Every row comes from one small tree of marks. The marks that hang from a mark follow it in brackets, in the order of their numbers. Every link used is in the known rows. Which tree was each row made from?
Known rows:
Z_190{Z_416{Z_915} Z_629{Z_846{Z_383}} Z_801}: [  9   6   2  -8  22   6   1  14  -1   4   0  15  -8  -8   8  -3   7  10
   3 -11 -10   7   0  -4  13  -9   1   5  10   4]
Z_383{Z_390 Z_846{Z_629{Z_190{Z_801}}}}: [  0  -2   3   8   5  -1  15  -5 -27   7  -5   0   7 -21  -1  -1  -4   1
   1  12  26  -1   4   2  11   6  -1  15  -1   5]
Z_963{Z_629{Z_190{Z_416{Z_382}} Z_846{Z_383}}}: [ -8   2  -2  -2   2   0 -10  -6  16  15  17  22  13   7  -4   1  -7  -8
  -8 -11   3  22   4  -5  -2   0   8  -2 -10 -18]
Z_983{Z_190{Z_416{Z_382 Z_915}}}: [  1   4  -1  -6  -4   4   0   6  12   9   4   6   2  10   3   0   0   1
  -4  -5  -5  -8 -13  -8   0  -7   7  -7  -8  -4]
Z_59{Z_32 Z_801{Z_190{Z_416}}}: [  4  -1  -6  -2   7   2 -21   4  -5  -9 -12   8  -3   4 -12   1   2  12
 -11   8 -15  -2  -4  15 -33   5  -8  -6   8   3]
Z_383{Z_390 Z_846{Z_629}}: [ -5  -2   8   6  11   0  12  -6 -21   4  -1  -3   0 -21   1   5  -1   7
   4   4  18 -20  -3  -7  -9   8  -4  -7   8   2]
Z_390{Z_383}: [ -7  -3   1   2   2   1 -10 -15   4   6   8  -6   3   0   5   7  -2  18
  -5   9   1 -15  -8  -7 -10  18   2  -3  -9   9]
Z_59{Z_32 Z_801}: [ -2  -3  -6  -3   3   1 -13  -7   2  -6 -11   0  -2   1  -9   4   1  27
   6  12  -4  -5  -6   6 -25  16 -10  12  19   7]
Z_59{Z_32 Z_801{Z_190{Z_416 Z_629} Z_390}}: [  5  -1  -9  -5   3  -2 -18  11  -1 -13 -15  -2 -12   6 -17  -3   9  -3
  -3   2 -11   1   6  20 -29   0 -14 -21  12  -4]
Z_382{Z_416{Z_190 Z_915}}: [ -2   5   3   3  -2   4  16  -8  13  10  -4 -14  -1   4   0   2   2   8
  14  -5 -24  -2  -5  -3   7   0  11   6   4  19]
Z_190{Z_416{Z_915} Z_629 Z_801}: [ 11   5  -7 -13  13   6   5  13   0   1 -10   5  -6  -8  12  -3   4   4
   4  -1 -18  -1  -3  -1  12   2   2  -3  11  14]
Z_416{Z_190{Z_629 Z_801} Z_382 Z_915}: [  3   4  -3  -8  -3   2  17   5  15   5 -18  -5   3   7   3  -5   4   7
   4 -11 -26   7  -2   1  28  -5   4   9   7   1]
Z_983{Z_190{Z_416 Z_801{Z_390}}}: [  0  -1  -4  -2  -8  -2   2   8   2 -19  -6   2   0   4   2  -1  -6 -15
   7  11   9  -8  -3  -4   3 -16  -5  10 -13   3]
Z_390{Z_383{Z_846{Z_629{Z_190{Z_416}}}}}: [  3  -2   3   5  12  -1   4  -7 -28   8  11   9   5  -8  -1   3   2   2
 -26  11  28 -10  -4  -4   1  13  10 -16  -5   4]
Z_915{Z_416{Z_382}}: [ -5  -2  -2  -5 -16   0  -6 -13   7   1   8 -11   5   6   9   4  -5  -6
 -12   0   2  -6  -5 -10  -5  15  10  -5   4  -3]
Z_846{Z_383}: [ -8   1   1   1  11   1 -10 -11   7  -4  12  -4   4  -2   2   7  -1  17
   5  -3  -8 -14  -8 -11 -12 -23  -1  11  -7   8]
Z_629{Z_190}: [ -1  -4  -4   5  -9   1  -2 -11   2   0  15  -6   8  -2   6   6  -9   6
   6   8   4   2  -6   0  -8   0   7  12 -17  19]
Z_416{Z_382}: [ -8  -2  -2  -2 -10   0  -4 -11  16   1   7  -1   7  12   5   5  -4   6
   1   0  -2  -7  -5 -11  -8   3   4   1  -2  -6]
Z_801{Z_190{Z_416{Z_915}} Z_390{Z_383{Z_846}}}: [  8   1   8  10   3   0  -6   3  -2   8   5   4  -7  -3  -5  -3   5   6
 -15   2   0 -22  -5 -10 -11  -3  -3 -27  -8  -2]
Z_383{Z_390 Z_846{Z_629{Z_190{Z_416{Z_915} Z_801}}}}: [ 15   4   4   3  11   4  17   8 -28  19  -8  13  -1 -19  -1  -7   2   4
   2   9  16  -1   1   2  19  -2   2   3  11   3]
Z_59{Z_32}: [ -1  -3  -3  -3   3   2  -1  -9   3 -10  -4  -1   4   3   2   4  -1  20
   7   8  -6 -11  -7  -1 -22   1  -1   5   8   3]
Z_629{Z_846{Z_383}}: [ -7  -2   7   5   7   2  -5  -7   6  -4  18   5   2  -5   5   7  -2  16
   6  -5   3  -3  -6 -12 -11  -4   0  13  -4   4]
Z_383{Z_390 Z_846{Z_629{Z_190{Z_416}}}}: [  4   0   4   5   6   0  11  -3 -30  10   4   8   2 -18  -1   1  -2  -6
  -4   7  24  -6   2   2   1  -2   4 -12   5   1]
Z_801{Z_190}: [ -3  -4  -1   6   2   1  -8  -3   6  -9  10 -10   5  -1   3   5  -6   2
  -3   0 -11  -9  -8  -1 -27   2   1  -1 -21  18]
Z_846{Z_383{Z_390} Z_629{Z_190{Z_416 Z_801}}}: [  2   6   0  -1  20  -1  -3   2 -22  14  -2  10   4  -9  -5  -2   2  -2
   4   5  10   6   3   9  16 -23  -1  10   2  -1]
Z_383{Z_390 Z_846{Z_629{Z_190}}}: [  0  -3   5  10   3   0  13  -9 -24  10   7  -4   4 -20  -3   3  -3   1
   2   7  25  -7   0   0  -4   5   1  -1  -4   5]
Z_915{Z_416}: [ -1  -3  -1  -3  -6   1  -3 -11  -3  -7  10 -15   0  -7  12   6  -7  -1
  -6   5   0 -10  -7  -8 -12  17   7  -1   1  18]
Z_629{Z_190{Z_416{Z_382 Z_915} Z_801{Z_390}}}: [ 10   5  -4  -4 -20  -1   1   7  14  13  -2  13   2  18   1  -8  -1  -6
  10   6   3  12   5  -2  20 -13   4   7   4 -15]
Z_801{Z_190 Z_390}: [ -3  -4   1  10  -8  -2  -8   0  13 -12  10 -13   0   5  -1   3  -4  -5
   9   1  -5 -11  -2  -2 -26  -7  -5  -5 -19   8]

Write each row's tree:
[ -1  -2   5  10  -2  -3  -9  -4  -7  -4   7   4  -1  -2  -4   1   0  -4
 -22   6   8 -22   0  -9 -13  -3  -4 -25 -13  -7] : Z_801{Z_190{Z_416} Z_390{Z_383{Z_846}}}
[ 6  0 -7 -3 -4  1  0 -1 -8 -5  1 10  9  0  8  0 -9 -4  0 13  2  8  1  1
 10 -4  7 16 -8 12] : Z_629{Z_190{Z_416 Z_801}}
[ -3   1  -2   1   3  -3  -4   2  10   0   8  19   5  -1  -4  -3  -8 -14
  10   1   8  21  11  -2   4  -9  -4  14 -10  -7] : Z_963{Z_629{Z_190{Z_416 Z_801{Z_390}} Z_846{Z_383}}}
[ -1  -3  -7   0   0  -3 -17   5   5 -13 -13 -15 -11   5 -17  -1   7   5
   2   2  -9  -1   3  19 -34  10 -17 -10   5   1] : Z_59{Z_32 Z_801{Z_190{Z_629} Z_390}}
[ -1  -1  -2  -2   2  -3   2  -1 -12  -7 -12   5  -5  -7   3  -3   4  -6
 -15   9  13 -16   9  -9  17   3  -5 -15   5  -8] : Z_190{Z_416 Z_629 Z_801{Z_390{Z_383{Z_846}}}}
[ -2   0  -2  -1  -5   0 -12   0   8   0   5   7   8  14   2   1  -3  -8
 -15  -5 -11  -2  -3  -2 -16  -4   6 -18 -10  -8] : Z_801{Z_190{Z_416{Z_382}}}
[ -6   1   3   0  12   2  -1  -1  -6   7  -5   0  -3 -15   2   0   1   7
  12  -6   0   6   7   2  12   0  -8  14   5  -4] : Z_190{Z_629{Z_846{Z_383{Z_390}}} Z_801}
[  0  -1  -7  -2  -1  -3 -20  13   4 -10  -4  -6 -13   2  -9   1   3 -14
  -1  -2  -9  -1   5  13 -21   2 -11 -21   0   7] : Z_59{Z_801{Z_190{Z_416 Z_629} Z_390}}
[ -5  -3   6   9   7  -2  -9   4   8 -10  16 -11  -7   0  -4   2   4  -8
   3 -16  -1   1   4   1 -21 -12  -6  -8 -18  -1] : Z_801{Z_190{Z_629{Z_846{Z_383}}} Z_390}
[  7   5  -3 -10  -2   4  -1   6  12  10  -8  17   3  10   8  -5   0   7
   2   1 -12   0  -4 -10  14  -4   5   4  13  -7] : Z_190{Z_416{Z_382 Z_915} Z_801}
[ -4   6   2  -2   8  -2  -8  -5 -10  26   7  10   6   5 -10   0   6  -4
  -1  -5  11   5   3   4   8 -24   5 -10   7 -22] : Z_846{Z_383{Z_390} Z_629{Z_190{Z_416{Z_382}}}}
[  0  -3   1  -7 -16  -1  17   0  -1  -7  -9  -8   4   3  10  -3  -2 -15
 -16  -7  -2  19   4   3  27  25  10   7   8  -6] : Z_915{Z_416{Z_190{Z_629{Z_846} Z_801} Z_382}}
[ -2  -5   1   1  -7  -1   7   6   6 -14   0  -3  -6  -2   8   0  -2  -8
  16   2  11   7   8  -3   4  19  -6  10   1   0] : Z_190{Z_629{Z_846} Z_801{Z_390}}
[  4  -1  -3  -8   6   3   5  10  -7 -12  -3  13  -2  -7  13   0  -2  -8
   0   1   4  10   4  -1   9  18   3   1   6   5] : Z_190{Z_416 Z_629{Z_846} Z_801}
[  1  -1   5  -1  -5  -4  13   2  -3 -16  -2 -14  -5  -4   2  -2   1 -12
  -2  -9  -2  10   6   2  24  -7  -2  13   6   0] : Z_915{Z_416{Z_190{Z_629{Z_846{Z_383}} Z_801{Z_390}}}}
[ -1   1   3   1  -7   0  -9  -6   4  11  21  21   9  12   0   1  -3   0
  -8  -6  11  16   2  -6   6 -13  11   4  -4 -18] : Z_629{Z_190{Z_416{Z_382}} Z_846{Z_383}}
[  2   7   4  -9  11   4  -4   8  11  16  10  15  -6   6   4  -2  10   7
  -3 -21  -8   6  -1  -9   8  -7   7 -15  14 -17] : Z_190{Z_416{Z_382 Z_915} Z_629{Z_846{Z_383}}}
[  0  -3  -5   3   4   1 -20  -2   0  -9 -10  -4  -1   2 -15   2   1  21
  -6   7 -13  -3  -7  14 -38  12 -10   5   1   9] : Z_59{Z_32 Z_801{Z_190}}
[  3  -1  -5  -8  -3  -1  15  -2 -11 -15 -12 -21   2 -10  10   0  -4  -9
 -10  -1 -15   2   0   6  21   8   5   9   3  20] : Z_915{Z_416{Z_190{Z_629 Z_801}}}
[ -1   3   5   3  15   2 -11   6 -10   9   7   4  -6 -13  -3   1   3  -6
  -3 -17  -9   3   4  10 -10 -10  -3 -20  -5  -6] : Z_801{Z_190{Z_416 Z_629{Z_846{Z_383{Z_390}}}}}
[  8   4  -1  -2 -15  -1  -6  -1  11  26  -1  12   2  21  -2  -8   3   2
  -3  10   7   9   2  -1  26   2   4  -1   1 -19] : Z_629{Z_190{Z_416{Z_382 Z_915} Z_801{Z_390{Z_383}}}}
[  0  -6  -1   5  -2  -1 -12   9   3 -13  -6  -6 -13   4 -15  -1   6   4
   3   0   1  10   4  19 -34  25 -15  -7   5  -5] : Z_59{Z_32 Z_801{Z_190{Z_629{Z_846}} Z_390}}
[  5   2   3  -5  -6   3  23   9  14   5 -11   2   1   6   5  -5   3   7
   3 -13 -15  19  -1   1  27  14   5  12   9  -4] : Z_416{Z_190{Z_629{Z_846} Z_801} Z_382 Z_915}
[  3   5  -2  -6 -12   0   3  13  15   1  -8   8  -1  16   0  -7   0  -8
   7   2   2  -4  -5  -8  13 -16  -2   5  -4 -14] : Z_983{Z_190{Z_416{Z_382 Z_915} Z_801{Z_390}}}
[  1   0  -3  -4  -6  -2  -1   4   3 -15  -7   9  -2   6   6  -1  -5  -7
  13  11   2  -5   3  -8   5 -14  -4   7   8   0] : Z_190{Z_416 Z_801{Z_390}}
[ -3  -1   1  -4 -20  -2   7 -12   5  -3   0 -13   8   8   6   3  -6  -6
 -13  -5 -10  -2  -5  -4  11   3  11   0   6  -2] : Z_915{Z_416{Z_190 Z_382}}
[ -4   0   8  10  -2   1  -4 -12  -3  18  18   2   3  -9  -3   4  -6  11
  13  -1  11  10   0   3   1  -6   1  17 -10  -1] : Z_629{Z_190 Z_846{Z_383{Z_390}}}
[  3   5  -6 -10  -7   0   6  17  13   1 -11   0  -5  12   0  -8   5 -14
   2  -5  -1  -1   0  -1  16 -12  -1  -7  -2 -13] : Z_983{Z_190{Z_416{Z_382 Z_915} Z_629 Z_801{Z_390}}}
[  0   0   4   4   9  -1 -11  10   3 -10  14   2  -8   1  -3   0   5 -16
  -3 -16  -2   2   6   1 -16 -15  -4 -19 -10  -6] : Z_801{Z_190{Z_416 Z_629{Z_846{Z_383}}} Z_390}
[ -6   1   8   4   6   0  11  -4  -2   6  -2  -6  -3 -13  -3   4   1   7
  12 -16 -12   5   1   7  13 -14  -3   4   4  -1] : Z_416{Z_190{Z_629{Z_846{Z_383{Z_390}}}}}
[ -1  -4  -3   5  -6  -3 -19   1   8 -12  -9  -7  -6   9 -18   0   2  13
   5   9  -5  -4  -1  13 -37   5 -17   2   5   0] : Z_59{Z_32 Z_801{Z_190 Z_390}}
[  2  -3  -3   2   7   0   7   1 -13  -4   4  -3   8  -3   3   1  -2   0
   3  12  15   8  -2   4   2  12   5  19 -10  18] : Z_846{Z_629{Z_190{Z_801}}}
[-10   1  -4   0  -9  -4  17  -3   8 -10 -18 -20  -2   9  -2  -2   3 -18
  15  -1 -12   5  13   5  21  -4   1   7   3   6] : Z_382{Z_416{Z_190{Z_629 Z_801{Z_390}}}}
[  1  -5   2   9  -2  -4  16   1 -16 -13   2  -1   4  -7  -3  -2  -2  -7
   2  14  32  -3   4  -6   5  -3  -3  15  -6   3] : Z_383{Z_846{Z_629{Z_190{Z_801{Z_390}}}}}
[ -2  -1  -5 -11 -12  -2  12  -4   0  -7 -14 -15   6   4   7  -3  -2 -14
 -17  -6 -14   8   2   3  28   7   8   4   7  -1] : Z_915{Z_416{Z_190{Z_629 Z_801} Z_382}}
[-3 -4  6  3 -8 -4 14  0  4 -6 -9 -7 -3  3  1 -1  1 -1  1  2  3  9  5  4
 24 19 -4  6 -3 -3] : Z_416{Z_190{Z_629{Z_846} Z_801{Z_390{Z_383}}}}
[ -6  -4  -1   5   2  -3 -13  -3   8   0   8 -20  -5   4  -4   2   5  -5
  -8  -2  -3 -11   1   5 -19  14  -6 -24 -23   3] : Z_801{Z_190{Z_629} Z_390{Z_383}}
[  9   3   3   0   3   2  12   4 -10  14  10  15   3   0  -1  -3   5   1
 -12  -2  17  -1  -4 -10   6  -3  13 -14   8  -9] : Z_383{Z_846{Z_629{Z_190{Z_416{Z_382 Z_915}}}}}
[  0   6  -2  -1  -3   0  21   4  14   2 -19 -20  -8   7  -2  -6   8  -8
  22  -5 -21   5   9   4  24  -3   2   7   9  10] : Z_382{Z_416{Z_190{Z_629 Z_801{Z_390}} Z_915}}
[ -8   0  10   6   5   2  -5  -9   2  11  10   2  -1 -11   0   6  -3  15
  15  -5   4  -3  -1  -6  -5  -5  -5  10   2  -6] : Z_629{Z_846{Z_383{Z_390}}}
